Every row comes from one small tree of marks. The marks that hang from a mark follow it in brackets, in alphabetical order. Every link used is in the known rows. Which tree was each row made from?
Known rows
sovin(dulu(daza)): [ 0.64 -2.59  4.00 -1.27  0.94  0.18 -1.89 -0.32 -1.70 -2.13  1.01  3.18
 -0.26 -0.03 -2.41 -3.66  1.72  0.57  1.04  1.78  0.52 -2.21 -2.17  1.14
  0.38]
fesuz(dulu(daza sovin(narez)) goko zufar): [-1.85  4.55  0.57 -1.69  2.61  1.72 -2.09 -1.79 -0.74  2.42 -0.07  2.60
  2.47  1.24  0.19  3.06 -7.03 -3.51 -4.55 -2.69 -1.37  1.98 -1.88  0.39
  3.09]
zufar(fesuz(dulu(daza))): [-5.23 -1.82 -3.04  2.68 -1.39 -2.47  3.40 -1.20 -1.76 -1.06 -0.81  0.81
 -1.62  0.76  0.47  4.95  0.70  0.12  0.06  1.22 -3.90  1.73  1.65  3.07
 -3.73]
zufar(fesuz(dulu)): [-4.52 -4.42 -4.13  2.00 -0.01 -0.76  3.67 -0.08 -0.38 -1.30 -0.91  0.20
 -3.23 -0.52 -0.44  5.53  1.79 -0.81  0.68  0.63 -3.73  2.43  2.49  0.20
 -4.44]
fesuz(dulu(daza) goko(tabo) zufar): [ 1.20  3.88 -4.68  0.04  0.06 -0.71 -0.92  0.11  0.78 -2.64  3.41  3.19
  0.91  2.31  2.74  3.52 -4.56 -5.14 -7.09  1.46  3.63  0.55 -1.86  1.81
  1.53]
sovin(dulu(daza(mivaziz) fesuz) narez): [-0.39  0.75  4.94 -0.81 -2.69  1.75 -5.37 -1.16  2.87 -0.66 -2.83 -0.26
  4.95 -0.16 -2.73 -6.99 -0.50  5.04  4.77 -2.15  0.65  0.77 -1.21  0.56
  2.58]
sovin(dulu(daza fesuz(zufar)) narez): [-0.72  3.05  5.41 -1.63  0.29  4.28 -5.26 -1.43  3.34 -1.56 -2.40 -0.85
  3.87  0.60 -4.20 -6.88 -0.18  2.79 -0.73 -2.73  2.53  3.98 -3.54 -0.75
  1.94]
seneg(babol goko(fesuz(dulu zufar) tabo(vabep))): [ 3.15  1.47 -5.74  0.01  4.49  2.44  4.73  5.19 -3.18  2.25  3.74 -4.57
 -0.63 -3.82 -1.42 -1.79  1.92 -3.85 -1.68  1.39  7.30 -6.77 -2.06 -0.44
 -2.48]
babol(seneg(goko(tabo))): [ 2.78  0.09 -1.54  1.34 -0.15 -4.12  2.66  5.22 -0.69 -2.60 -1.98 -0.54
 -1.99 -3.43 -1.16 -4.58  5.57 -0.09 -1.14  0.45  3.19 -3.22  2.65 -1.97
 -1.00]
narez(sovin(dulu(daza))): [ 2.65 -2.64  3.45 -1.17 -1.05 -1.71  3.51 -2.56 -2.22  1.22  3.69  0.56
 -1.82  1.16 -0.57 -2.33  1.24 -0.55 -0.45  2.63 -1.12 -0.91  0.52  0.67
  0.18]
tabo(vabep): [-0.81 -5.40  0.90  2.49  2.62 -0.28  4.83 -0.38 -3.86 -0.81 -2.01  1.10
 -2.08 -2.11 -1.59  2.14  4.01  1.37  1.74  2.96 -1.30 -5.40  0.53 -0.88
 -1.81]
dulu(daza): [-0.62 -2.52 -0.29  1.84 -1.72 -3.15  1.23 -1.16 -3.76 -2.51 -0.67  3.62
 -0.27  1.04 -0.76 -0.11  2.84  2.84  1.51  4.61 -2.46 -3.24 -0.97  2.34
 -0.77]
zufar(fesuz(dulu goko)): [-1.33 -3.27 -3.50  2.89  1.62 -1.80  2.93 -1.95  0.41 -0.45 -2.13 -0.57
 -3.47 -0.36 -0.19  7.87 -0.11 -2.89 -0.55 -1.83 -3.11  0.53  1.88 -0.86
 -2.93]
zufar(fesuz(dulu(sovin) goko)): [-2.95 -1.77 -0.99  1.75  1.60 -1.67  2.71 -2.22 -0.79  1.98 -1.18 -1.11
 -3.26  0.23  1.22  7.66 -1.33 -2.73 -0.09 -1.98 -4.45  1.13  3.30 -0.81
 -2.37]
goko(fesuz tabo): [ 3.62 -1.62 -3.05 -1.88 -4.21 -0.68  0.97  3.38  0.36 -2.01  2.32 -0.01
 -0.13 -0.07  2.84 -4.20  5.97  4.92  3.52  3.80  3.33 -1.88 -0.90  1.79
 -1.08]
vabep(tabo): [ 2.18 -6.26 -0.33 -2.92  3.05 -0.73  1.84 -1.33  0.70 -5.63 -0.75  0.26
 -4.13 -4.20  0.89 -1.78  2.74  2.39  2.73  0.57 -3.53 -2.20 -0.46 -1.13
 -2.39]
sovin(dulu(daza) narez): [ 0.49 -0.41  5.12 -3.06  1.23  2.17 -2.85 -2.26 -0.75 -0.90 -2.30  1.65
  2.69 -1.31 -5.11 -7.25  0.10  2.68  0.94 -2.31  0.72 -1.20 -3.58 -0.37
  2.86]
seneg(babol goko(fesuz(dulu) tabo)): [ 5.42 -1.41 -5.95 -0.51  1.42  0.32  4.21  4.44 -2.82  2.19  3.81 -3.21
 -1.02 -4.14 -1.51 -3.87  3.20 -2.54  1.14  1.47  5.70 -6.87 -1.47 -0.65
 -3.53]
fesuz(dulu goko(tabo) zufar): [ 2.11  0.43 -5.59 -0.51  1.63  1.62 -0.14  1.48  2.20 -2.66  3.52  2.45
 -1.04  0.76  1.40  4.58 -2.76 -6.37 -6.10  0.40  3.84  1.47 -0.82 -1.26
  0.75]
fesuz(zufar): [-1.77 -3.78 -4.28 -0.23  3.12  2.40 -0.34  2.12 -0.24 -4.04  0.37  1.41
 -3.21  0.42 -3.48  3.04  4.05 -1.18 -0.86  3.00 -0.30  1.79 -0.71 -1.78
 -0.66]
zufar(fesuz(dulu(sovin(narez)) goko(tabo(vabep)))): [-3.24  1.58 -0.01  0.32  0.64 -1.81  3.84 -3.15 -0.57  2.46 -1.57 -2.80
 -0.96 -0.13  2.61  4.89 -3.23 -0.78 -2.29 -3.10 -1.71 -0.36  3.49 -0.69
 -0.22]
daza(mivaziz): [-1.51 -7.58 -4.62  1.05 -1.50 -1.54 -0.29  2.60 -0.48 -2.61  0.00  2.15
 -2.06 -1.24 -0.87  2.61  3.64  2.08  7.13  3.82 -2.85 -2.86  2.63 -0.11
  0.16]
babol(seneg): [ 1.28 -3.95 -1.07  1.79 -0.10 -3.32  0.41  2.91 -1.27 -1.33 -3.20  1.00
 -2.84 -3.68 -1.98 -3.13  5.23  1.03  0.89  1.86 -1.67 -1.31  1.31 -0.12
  0.95]
fesuz(dulu zufar): [-2.57 -3.45 -4.87 -0.45  2.43  4.10  0.12  2.94  0.26 -2.41  2.31  3.89
 -1.31 -0.45 -2.13  3.66 -0.06 -4.20 -2.76  1.95 -0.01  3.91 -0.74 -0.93
 -1.84]
fesuz(goko zufar): [ 1.85 -1.92 -3.45  0.96  4.91  0.87 -1.20 -0.27  0.86 -2.85 -0.85  0.19
 -3.50  0.35 -2.82  5.69  1.65 -4.25 -2.22  0.37  0.45 -0.47 -1.47 -2.83
  0.80]
sovin(dulu(daza(mivaziz) fesuz(zufar)) narez): [-1.97  2.84  3.14 -1.61 -1.11  3.77 -6.87 -0.13  3.94 -1.40 -2.08 -0.81
  4.76  0.62 -3.19 -5.90 -1.21  3.42  2.52 -2.27  1.86  3.08 -1.85  0.06
  3.24]

Which tree is each row?
[-6.27 -1.91 -1.03 -0.39  0.21  0.21  3.01 -1.38 -0.90  1.53 -2.09 -0.92
 -1.54 -0.67 -0.17  3.68 -0.39  0.92  1.07 -1.86 -4.99  3.48  3.16 -0.61
 -2.27]  zufar(fesuz(dulu(sovin(narez))))
[-0.88  5.57 -1.42 -1.50  0.11 -0.77 -0.94 -0.13 -0.19  0.29  4.66  2.95
  0.90  3.07  4.49  3.37 -6.32 -4.53 -6.38  1.36  1.78  1.02 -0.44  1.88
  2.07]  fesuz(dulu(daza sovin) goko(tabo) zufar)
[ 5.11 -0.67  5.11  1.27 -2.20 -1.93  2.18 -4.03  0.15  2.04  1.99 -2.04
 -0.77  2.07  0.97 -1.60  0.12 -0.46 -0.74  0.64 -0.08 -0.19  0.14 -0.23
 -0.21]  narez(sovin(dulu(daza fesuz(goko))))
[ 4.70 -1.88  2.85  0.04  0.47  1.03  1.37 -1.88  2.16  1.21  2.73 -3.13
 -2.29  1.67 -0.78  0.11  1.01 -2.93 -1.48 -0.07  0.86  2.59  0.63 -2.84
 -0.28]  narez(sovin(dulu(fesuz(goko zufar))))
[ 3.94 -0.34 -0.13  1.72  0.91 -2.11  1.70  6.17 -0.90  0.29 -3.83 -1.61
 -0.88 -4.59 -2.06 -4.88  6.81  1.28  2.59 -1.26  1.84 -2.52  0.72 -0.66
 -1.63]  babol(seneg(goko(fesuz)))
[-3.15  3.01 -1.14  1.01 -2.03 -4.55  2.77 -2.43 -1.13  1.09  0.83 -0.72
 -1.30  2.26  4.72  5.20 -3.14 -0.86 -2.27 -0.26 -2.19  0.12  2.95  2.32
 -1.31]  zufar(fesuz(dulu(daza sovin) goko(tabo)))
[ 4.06 -1.02  3.46  1.32 -3.19 -2.85  0.92 -2.75  0.98  1.93  2.71 -1.91
 -0.21  2.09  1.67 -0.88 -0.71 -0.01  1.66  1.16 -0.40 -0.76  1.34  0.87
  0.79]  narez(sovin(dulu(daza(mivaziz) fesuz(goko))))
[-2.11  6.67  4.97  1.17 -1.27 -0.04 -3.87 -3.96  0.89  2.39 -3.41 -2.48
  3.44  3.26  0.99 -0.36 -3.30  2.88 -1.00 -1.95 -1.70  2.93 -0.99  0.03
  2.61]  dulu(daza fesuz(goko zufar) sovin(narez))
[ 0.73  1.07  6.83 -1.16 -1.52  2.75 -3.93 -2.71  2.08 -0.51 -3.33 -0.46
  4.23 -0.20 -3.64 -8.09  0.48  4.36  1.60 -2.79  1.27  1.51 -2.86 -0.68
  1.49]  sovin(dulu(daza fesuz) narez)
[-0.42  2.36 -3.56 -3.98 -2.43  2.68 -0.56  5.48  1.13  0.73  5.76  0.74
  1.20  1.45  4.95 -2.22  0.55  1.23 -0.52  2.48  3.53  3.31 -0.29  2.35
 -0.41]  goko(fesuz(dulu(sovin) zufar) tabo)
[ 0.64 -2.08 -3.89 -1.22  0.69  4.67 -0.88  4.80  0.81  0.02  1.90  1.80
  0.44 -0.91  0.01  0.28  2.34  0.16  1.34  0.96  1.28  2.86 -2.70  1.53
 -2.00]  goko(fesuz(dulu zufar))
[ 4.33 -2.19 -0.44  1.97  1.13 -2.96  3.26 -1.81 -1.31 -1.85 -0.58  0.15
 -2.34 -0.69  1.44  2.43  1.66 -0.81 -1.40  1.69  1.90 -6.69  0.41 -1.62
  0.49]  fesuz(goko(tabo(vabep)))
[-1.89 -1.36  5.19 -0.02 -2.42  1.67 -0.92 -1.76  0.26  2.19 -3.42 -2.22
  0.96  0.15 -0.23 -2.69  1.69  5.35  3.88 -0.80 -3.61  3.24  1.76 -2.79
 -0.73]  dulu(fesuz sovin(narez))
[-0.62  0.90  2.70  1.78  0.77  1.11 -2.32 -0.73  1.73  1.37 -0.99 -2.59
 -1.62  2.65  1.34  3.58  0.12 -0.71 -0.25  0.28 -1.81  3.33  1.54 -3.16
 -0.61]  dulu(fesuz(goko zufar) sovin)
[-0.70  1.27 -0.63 -2.34  4.37  4.23 -1.71 -0.85  0.53  2.25 -0.19  1.49
  0.49 -0.33 -1.26  4.07 -5.44 -5.04 -3.62 -3.48 -1.29  3.11 -0.76 -2.94
  2.14]  fesuz(dulu(sovin(narez)) goko zufar)
[-3.77  0.93 -0.14  2.00  0.23 -3.35  2.36 -3.26 -1.94  2.25 -1.13 -0.48
 -1.58  1.35  2.43  6.86 -2.80 -1.55 -0.81 -1.32 -4.62  0.49  2.37  1.94
 -1.97]  zufar(fesuz(dulu(daza sovin) goko))
[ 4.09 -3.69 -5.63  0.45  3.15 -1.90  4.98  1.88 -4.02 -1.00  2.44 -3.23
 -4.04 -3.48 -4.03 -1.66  4.72 -2.95  0.05  3.50  4.15 -8.50  0.13 -3.25
 -2.59]  seneg(babol goko(tabo))
[ 0.51  3.42  3.59 -0.77 -0.05  2.69 -7.18 -1.58  4.84 -0.77 -2.80 -1.62
  4.52  0.72 -2.95 -4.31 -2.70  1.64  1.72 -3.98  2.58  1.64 -2.79 -0.48
  4.32]  sovin(dulu(daza(mivaziz) fesuz(goko zufar)) narez)
[-2.34  5.29 -4.25 -3.56 -4.98  0.40 -1.94  5.55  0.60  0.82  6.30  1.74
  3.30  2.45  6.40 -2.02 -1.71  2.77  1.31  3.59  3.16  2.13  0.20  5.71
  1.45]  goko(fesuz(dulu(daza(mivaziz) sovin) zufar) tabo)
[-4.14  3.47  0.10  1.88 -0.80 -4.40  4.45 -3.07 -1.87  2.11  0.21 -1.44
 -0.71  1.90  5.22  5.90 -3.63 -0.91 -2.71 -0.20 -1.64 -1.89  2.99  2.62
 -1.12]  zufar(fesuz(dulu(daza sovin) goko(tabo(vabep))))
[ 1.36  4.05  1.70 -1.56 -2.63 -2.30  0.35 -3.41 -1.67  2.22  1.29  2.94
  3.06  0.84  3.76 -0.62 -6.49 -0.61 -3.14 -1.46 -0.28 -1.83 -0.23  1.42
  2.51]  fesuz(dulu(daza sovin(narez)) goko(tabo))
[-3.67  5.08  1.47  2.77 -3.09 -2.46 -4.94 -0.43  1.17  1.48  0.02 -1.10
  1.61  4.40  4.07  3.60 -3.44  1.82  2.58  1.99 -2.45  1.49  2.09  2.13
  2.17]  dulu(daza(mivaziz) fesuz(goko zufar) sovin)
[-1.49  0.79 -0.98 -3.62  0.71  5.44 -1.43  3.63  0.20  3.06  1.03  0.86
  2.29 -0.93  0.16 -1.59 -0.07  1.25  1.92 -1.28 -0.11  4.08 -2.02  0.98
 -0.25]  goko(fesuz(dulu(sovin(narez)) zufar))
[ 3.70 -0.03 -0.52  1.34  0.54 -1.15  1.82  6.49 -0.57  0.87 -2.74 -0.27
 -0.10 -5.21 -1.51 -4.41  4.69 -0.22  1.33 -2.15  1.94 -1.82  0.60 -0.22
 -2.50]  babol(seneg(goko(fesuz(dulu))))
[ 4.07 -1.59  6.30 -0.78  1.56  4.17 -4.01 -2.66  4.03  0.06 -4.19 -2.23
  1.98 -1.71 -4.78 -5.51  0.66  1.31  1.49 -5.59  1.77  0.97 -2.35 -4.38
  1.65]  sovin(dulu(fesuz(goko)) narez)
[-5.09  5.48  4.28  0.30 -2.50  1.02 -3.02 -2.04  0.16  1.57 -2.40 -1.54
  3.60  3.27  0.71 -2.49 -1.50  5.20  0.12  0.32 -2.29  4.72 -0.40  0.92
  1.24]  dulu(daza fesuz(zufar) sovin(narez))
[ 2.51  3.21  4.21 -0.82 -3.27  0.09 -5.93 -2.16  4.16 -0.69 -1.87 -1.35
  4.83  0.51 -0.70 -6.72 -2.30  3.69  2.52 -3.28  3.15 -0.54 -1.65  0.06
  4.20]  sovin(dulu(daza(mivaziz) fesuz(goko(tabo))) narez)
[-0.42  0.13  0.33  0.68 -1.48 -3.08 -0.65 -1.18 -2.15  2.96  1.74  4.53
  1.10  0.79  3.59  4.42 -6.10 -1.94  1.75  0.17 -3.56 -3.01  1.25  2.33
  1.43]  fesuz(dulu(daza(mivaziz) sovin) goko)
